What can hang from each mark
naki: manun zipo
mumud: gofa
zipo: dudut naki
gorize: manun
dudut: zipo
manun: gofa gorize naki soguf
soguf: manun
gofa: manun mumud
fumad: manun

Every row comes from one small tree of marks. The marks that hang from a mark follow it in brackets, in alphabetical order. Every link used is in the known rows. Which tree was each row made from?
In the rows, 128 means zero.
Known rows
gofa(manun(naki soguf) mumud): [129 109 127 143 137 106  97 171 183 118 156 153  86 169 129 117 145 141
  99 104 152 120 171 164  93 161  69 148 110 136 123 145 104 140 103  85
 182 116 191 137 163 137 155 115 135  99 149 140 132 113 150 127 133 108
  93]
naki(manun(gorize soguf)): [133  90 161  71 151 114 107 118  84  82 163 140  95 148 132 139  67 184
 146 113 164  94 132 139 144 164  94 131 133 116 134  99 132 183  84 153
 155 106 145 153 142 100 120 199 129 162 167 147 124 147 162 137 130  97
 137]
mumud(gofa(manun(gorize))): [ 80 118 113 111 138 109  94 144 125 136 132 169  77 122 130 118 140 184
 111 104 139 110 133 140 135 189 105 132 126  86 152 138 104  97  86  88
 161 160 166 158 121 127 112 149 124 115 161 156  93  96 129 110 134 112
 149]
mumud(gofa(manun)): [ 91 131  82 135 119 107  99 162 134 135 147 181  89 111 123 111 145 167
 112 122 161  95 146 158 130 174 109 118 127  88 175 144  82  81  72  95
 156 162 166 152 136 136 130 134 121 110 149 169 110  83 121 134 131 128
 140]
gorize(manun): [107 105 138 123 161  94 137 133  89 142 171 160 112  89 118 108 112 171
 144 113 172  72 168 161  88 186 141 117  96 132 147 184 110 105  70 144
 106 147 134 149 147 109 103 177 123 132 131 150 123 138  98 131 150 119
  90]
gofa(manun(naki)): [105 100 145 130 147 123 112 150 156 149 163 133 113 145 109 108 155 156
 120 106 172  94 146 122  98 184  91 139 108  88 135 131 132  80  95 121
 153 146 159 135 164 112 132  97  96 136 139 170 137 100 130 133 144 120
 108]
dudut(zipo(naki)): [139  94 137 156 106 149 158 130  90 104 168 127 128 112  76 114 129 124
 167 116 196 110  95 121 148 171 132 118 183  69 161 140 132  92  85 150
 129 126  66 176 173  84  99  89  80 196 127 135 169 110 154 169 189 148
 130]
zipo(dudut naki(manun(soguf))): [144  86 138 140  54 178 152 124  86 102 185 127 137 120  85 108  82 136
 186 131 219  81 106 165 188 138  99 113 169 111 185  73 122 129  84 198
 142  89  81 174 204  85 119 139 103 217 138 136 166 120 153 182 170 153
 123]
naki(manun(gorize) zipo(dudut)): [189  83 141  94  99 136 158 109  86 120 128 108 106 124  72 132  82 181
 203  85 166  55 125 120 198 177 106 150 205 139 162  67 153 115  91 192
 157 108 104 157 172  77  66 161  71 207 154 167 149 132 175 145 131 158
 178]
naki(manun(gofa(mumud) gorize) zipo): [178 126 143  89 119 112 107 137  90  75  87 136  75 153 123 123 104 183
 156  95 123  89 150 137 186 178  94 173 173 153 155 104 109 156 120 136
 150 118 126 143 145 112  94 166 104 147 160 146 108 149 171 120 110 126
 160]
gofa(manun): [125  93 120 145 151 100 104 153 129 121 168 156 104 125 111 120 127 159
 116 111 189  91 145 142 118 178  84 135 119 105 140 150 128  92  75 106
 146 151 139 148 162 115 139 126 112 120 149 184 128 104 140 133 140 124
 129]
soguf(manun): [ 66 104 159 144 149 117 119 133  97 122 164 173  97 134 125 118 105 157
 126 131 193  57 165 136 121 184  93 118 154 135 123 152  96 121 136 141
 102 137 131 135 140 107 136 168 106 151 173 172 149 104 126 129 104 114
 120]
fumad(manun(gofa(mumud) gorize soguf)): [104 130 198  85 144 113 101 146  81  88 124 157  89 149 166 128  93 157
 102 113 105 164 155 168 164 172  73 187  94 152 136 162 121 152 131  68
 123 119 144 142 148 127 117 202 152  98 199 125  92 146 156 115 136  61
 128]
zipo(naki): [110 100 146 134  99 154 140 141  91 119 167 148 108 104 104  93 124 134
 156 136 208 101 109 133 157 166 106 124 166 104 160 152 109 106 115 149
 124 118  75 164 175  82 117 126 111 164 127 155 154 114 136 167 169 129
  95]
gorize(manun(gofa(mumud))): [109 138 137 140 140  85 109 144  94 106 128 182 101 109 144 109 127 170
 127 116 130  92 192 198 104 176 126 141  95 160 147 199  80 118  94 107
 107 165 144 144 135 129 118 170 139 101 153 129 105 153 103 118 136 109
  88]
gofa(mumud): [136 110 110 140 128  87 123 165 114 116 117 178  54 113 134 108 121 141
 131 131 165  94 169 167 121 165 110 134 177 163 147 194  88 112 105 102
 141 130 128 159 145 112 127 143 139  90 160 157 163 117 149 145 118 124
  94]
soguf(manun(gofa gorize naki)): [ 24 127 233 113 156 153  95 117 108 123 127 138 110 173 154 115 119 167
 107 112 124  79 150 131 148 200  87 158 117 122  94 132 103 133 189 123
 115 141 151 122 125 100 117 155 103 165 201 125 117 130 117  90 101  72
  99]
mumud(gofa(manun(naki(zipo(dudut))))): [100 117 109 138  92 156 135 152 171 183 140 139 105 122  93 107 175 159
 142 107 150  93 133 146 144 176 108 132 142  91 177  97  94  49  91 129
 160 152 163 144 157 129  98  94  93 145 124 157 131  84 118 136 137 137
 146]
dudut(zipo(naki(manun))): [159  98 123 136 110 145 137 127  77  81 157 132 133 126  75 119 114 146
 174 121 198  99 105 115 144 166 135 104 186  60 166 108 136 105  81 171
 134 119  70 173 179  95 106 105  68 215 134 141 156 107 163 168 184 167
 134]
zipo(dudut): [131  85 148 149  76 142 168 132 104 157 158 137  99  89  98 111 101 133
 167 127 190  67 124 173 160 162 115 127 186 138 163 132 129  68  89 158
 119 137  84 164 162  75  93 128 118 153 156 164 184 119 136 166 144 130
 122]
soguf(manun(gofa naki)): [ 35 131 197 135 132 152 106 138 119 129 141 152 118 173 145 103 136 152
 111 139 149  64 162 144 129 184  85 141 120 122 121 130  86 117 171 136
  97 150 146 115 135 115 141 133 101 163 172 147 136 113  95 114  98  97
 101]
dudut(zipo(naki(manun(gorize soguf)))): [152  95 149 119 113 147 132 117  77  69 174 122 140 142  88 129  97 146
 171 109 179 111  93 111 157 168 126 120 169  66 149  99 151 147  75 162
 152 100  84 176 170  89  98 126  87 219 143 123 137 128 167 157 185 137
 140]
fumad(manun(gofa naki soguf)): [ 79 129 213  86 123 155 128 156 114 131 161 137 129 160 152 118 136 138
 117 126 131 142 139 154 140 164  79 167  64 104 152 129 115 121 125 108
 102 122 141 117 169 133 130 145 132 139 156 149 120 128 114 144 135  66
 105]
gorize(manun(gofa naki)): [ 77 132 184 124 141 134 128 138 116 139 141 144 133 127 136  99 150 165
 133 118 128  83 164 169  97 187 138 137  66 115 144 160  96 101 103 137
 108 165 146 132 133 121 103 139 113 139 131 127 107 153  75 120 141  99
  71]
naki(manun): [144 104 121  96 136 110 118 139  81  96 140 157  94 126 119 121  98 178
 156 131 188  71 150 141 128 165 112 113 147 109 165 117 113 133  82 157
 127 128 122 152 154 108 128 174 108 162 151 185 140 111 134 156 124 137
 127]

Which tree is each row?
[114 118 178 135 109 155 157 129 130 167 146 117 143 117 105 102 154 156
 163  97 127  70 153 175 127 182 131 157 106 133 155 127 100  78 100 165
 105 151 136 127 154 114  83 122  95 168 113 120 132 155  87 125 147 129
 101]  gorize(manun(gofa naki(zipo(dudut))))
[117 140 166 126  86 155 144 169 158 143  90 127  85 160 127  97 173 124
 135 116 113 106 151 161 147 169  97 172 156 151 151 139  72 106 153 122
 132 136 134 121 149 119 102  93 112 126 131 137 150 134 124 132 110 116
 102]  manun(gofa(mumud) naki(zipo))
[ 60 118 136 102 138 140  91 143 156 150 158 145 100 149 131 121 148 168
 101 101 124 119 125 141 130 183  97 134 101  76 137 116  98 123  90 100
 180 138 189 146 122 129 119 134 132 127 145 134  94 112 123 115 141  93
 123]  mumud(gofa(manun(gorize naki soguf)))
[ 96 141 194  96 124 148 122 170 119 126 132 149 102 163 160 113 133 139
 106 131 111 150 162 162 130 156  76 176  79 129 154 146 104 123 127  87
 117 117 159 119 173 145 138 148 139 113 168 140 119 122 125 140 132  73
  97]  fumad(manun(gofa(mumud) naki soguf))
[147  93 128 140  54 174 149 123  69 110 158 131 124 110  82 101  88 151
 193 134 218  74 117 150 192 150 112 114 190 110 187  88 127  92  98 195
 140 102  62 177 199  82 104 130  90 221 144 144 159 110 146 183 163 165
 125]  zipo(dudut naki(manun))
[139 125 161  89 129 108  77 133  81  45 126 162  79 164 155 135  80 175
 122 115 127 117 152 176 154 159  83 145 125 145 138 120  97 209 103 118
 157 115 149 152 126 121 128 204 152 130 188 125  99 158 158 121 115  86
 128]  naki(manun(gofa(mumud) gorize soguf))
[140 100 132 134 156  73  72 149 146  92 150 161  69 156 134 131 104 156
  99  88 140 126 160 162 120 173  69 157 120 154 107 161 128 168  92  72
 189 114 184 154 146 125 137 160 148  85 181 128 106 132 178 109 137  96
 124]  gofa(manun(gorize soguf) mumud)
[ 85 115 242  92 100 181 126 124 148 140 153  97 125 178 132 122 136 133
 132  81 104 121  90 147 179 172  75 195 122 126 119 100 106 168 141 137
 147 114 145 119 123  96  90 135 124 160 137 104 126 186 140 116 134  52
 112]  manun(gofa gorize naki(zipo) soguf)
[134 115 142 104 101 126  97 141  92  63 156 157 112 147 143 130  87 153
 135 131 170  87 141 183 145 149  79 126 104 123 159 107  91 179  74 146
 122 131 127 137 138 120 152 174 137 151 155 150 117 145 133 147 115  92
 127]  naki(manun(gofa soguf))
[112 101 162 112 152 124 164 135 129 176 168 126 133 118  99 107 152 160
 167  98 157  63 158 137  92 193 144 137 113 121 146 146 113  86  90 170
 116 135 147 130 151 110  82 133  90 164 100 149 140 139  99 132 149 133
  84]  gorize(manun(naki(zipo)))
[ 83 128 185 122  96 149 114 165 156 116 134 140  93 169 166 110 144 111
 102 126 122 129 143 199 128 145  81 162 103 146 140 146  58 162 129 101
 137 124 160 126 131 127 144 121 156 111 151 114 151 157 124 133 118  71
  70]  manun(gofa(mumud) naki soguf)
[198  87 113 119  82 140 172 133  99 132 143 118 111 114  68 115  92 165
 212 108 192  42 140 141 174 158 107 140 202 143 185  72 136  98  87 197
 136 117  99 150 185  93  89 144  76 202 126 179 173 119 160 165 131 175
 167]  naki(manun zipo(dudut))
[105 130 179 114 123 113  95 135  96  88  86 156  62 142 165 116 109 162
 113 115 103 133 151 176 170 177  97 162 147 161 124 175 102 140 145  78
 140 150 129 159 108  98  97 165 154  91 205 117 108 156 146 108 119  71
 109]  manun(gofa(mumud) gorize)
[ 87 131 214  73 146 140 112 136  71 100 155 147 110 148 157 126  93 160
 116 114 114 157 129 155 167 173  73 184  85 125 142 140 140 151 119  90
 110 123 133 139 149 115 116 194 141 125 186 135  85 148 147 131 145  50
 133]  fumad(manun(gofa gorize soguf))
[155 110 141 142  91 153 126 131  84  63 160 128 140 143  89 121 109 133
 162 116 186 113  97 144 158 155 117 119 152  68 166 101 120 135  74 158
 133 124  82 166 173 101 125 121  92 213 137 122 150 127 155 164 174 138
 141]  dudut(zipo(naki(manun(gofa soguf))))
[163 124 120 148  96 132 125 142  76  53 126 141 121 138  94 111 119 142
 161 121 168 113 126 139 156 160 126 119 178  86 167 127 119 119  93 142
 140 128  81 174 178 110 112 108  89 192 154 123 142 114 146 160 166 157
 131]  dudut(zipo(naki(manun(gofa(mumud)))))
[ 69  89 211 123 135 166 147 107 122 172 144 111 112 167 106 116 120 166
 152  93 151  55 138 107 161 201  96 154 179 137 110 103 134 107 175 167
 133 112 147 130 150  86  81 142  65 200 169 141 156 123 145 109 112 118
 128]  soguf(manun(gorize naki(zipo(dudut))))
[135  91 149 131 129 137 122 153 181 154 198 114 125 160  94 123 152 134
 134  88 169  94 129 134 118 172  68 154 106 104 134 108 124 124  88 135
 155 120 172 121 173 116 134  97  99 150 107 161 140 123 150 139 141 110
 125]  gofa(manun(naki(zipo) soguf))
[104 128 191 116  92 174 150 152 147 158 127 113 117 150 121  96 169 126
 147 111 137  93 119 148 160 172 102 167 141 118 152 123  89  98 137 144
 118 149 119 117 146 106  98  89 101 157 123 150 153 136 115 139 119 104
 110]  manun(gofa naki(zipo))
[101 129 183 118 137 142 144 136 130 157 140 127 141 123 113 106 159 161
 152  96 127  75 156 161 112 185 128 154  92 127 149 145  97  99 109 150
 113 151 146 119 143 118  93 132 102 157 115 132 115 155  85 118 145 111
  89]  gorize(manun(gofa naki(zipo)))
[122 131 149 145  93 114 103 167 126  80 138 167  79 142 161 119 113 116
 103 127 142 124 145 220 141 139  71 159 112 169 146 168  62 177 105  91
 131 137 137 141 127 124 153 158 179  84 162 124 138 151 136 135 115  73
  98]  manun(gofa(mumud) soguf)
[ 67 119 211 118  97 169 116 150 152 127 172 131 124 163 155 109 145 114
 114 126 137 108 114 185 137 150  78 152  88 112 138 123  75 147 118 129
 121 134 141 122 133 110 142 116 145 143 137 127 144 154 105 139 126  59
  86]  manun(gofa naki soguf)
[157 107 164  80 108 138 113 126  97  81 145 122 110 159 113 134  89 169
 158  88 145  90 120 152 186 167  78 167 141 142 149  80 115 194  99 158
 148 109 132 132 137 106 109 185 111 176 144 142 106 171 153 123 122 102
 166]  naki(manun(gofa gorize soguf) zipo)
[ 53 112 251  92 121 174 106 123 133 122 160 114 117 170 162 120 125 140
 114 103  98 132 102 163 158 170  80 175  94 113 113 115 108 166 141 117
 140 115 150 131 109  94 102 147 144 148 166 102 112 175 133 111 132  39
  90]  manun(gofa gorize naki soguf)
[138  85 151 141 105 152 142 148 183 165 195 109 136 151  82 119 148 127
 144  88 173  87 120 146 135 161  70 160 122 116 143  87 132 112  87 147
 161 118 155 127 183 116 130  88  97 162 114 157 154 123 144 138 151 128
 131]  gofa(manun(naki(zipo(dudut)) soguf))
[119 113 157 118 165  95  89 153 163 125 114 141  76 170 135 115 145 174
 110  98 114 132 173 126 115 195  90 158 129 124 106 154 141 108 133  76
 197 124 184 150 151 116 104 116 108 100 180 136 112 113 161 105 132 110
 101]  gofa(manun(gorize naki) mumud)
[ 82  97 180 112 154 118 143 133 136 166 196 139 138 122 122 114 131 158
 141 112 159  84 149 163  72 177 124 122  75 117 132 148 103 134  74 156
 125 125 166 130 141 115 114 163 127 150 112 129 132 151  96 133 159 102
  67]  gorize(manun(naki soguf))
[ 75  81 227  82 144 153 130 119 134 157 177 113 103 164 139 124 116 144
 127  99 132 116  99 135 137 174  91 147 118 111 106 116 131 165 119 144
 155 101 152 143 126  79  93 155 132 157 147 119 144 162 151 125 144  58
  90]  manun(gorize naki soguf)
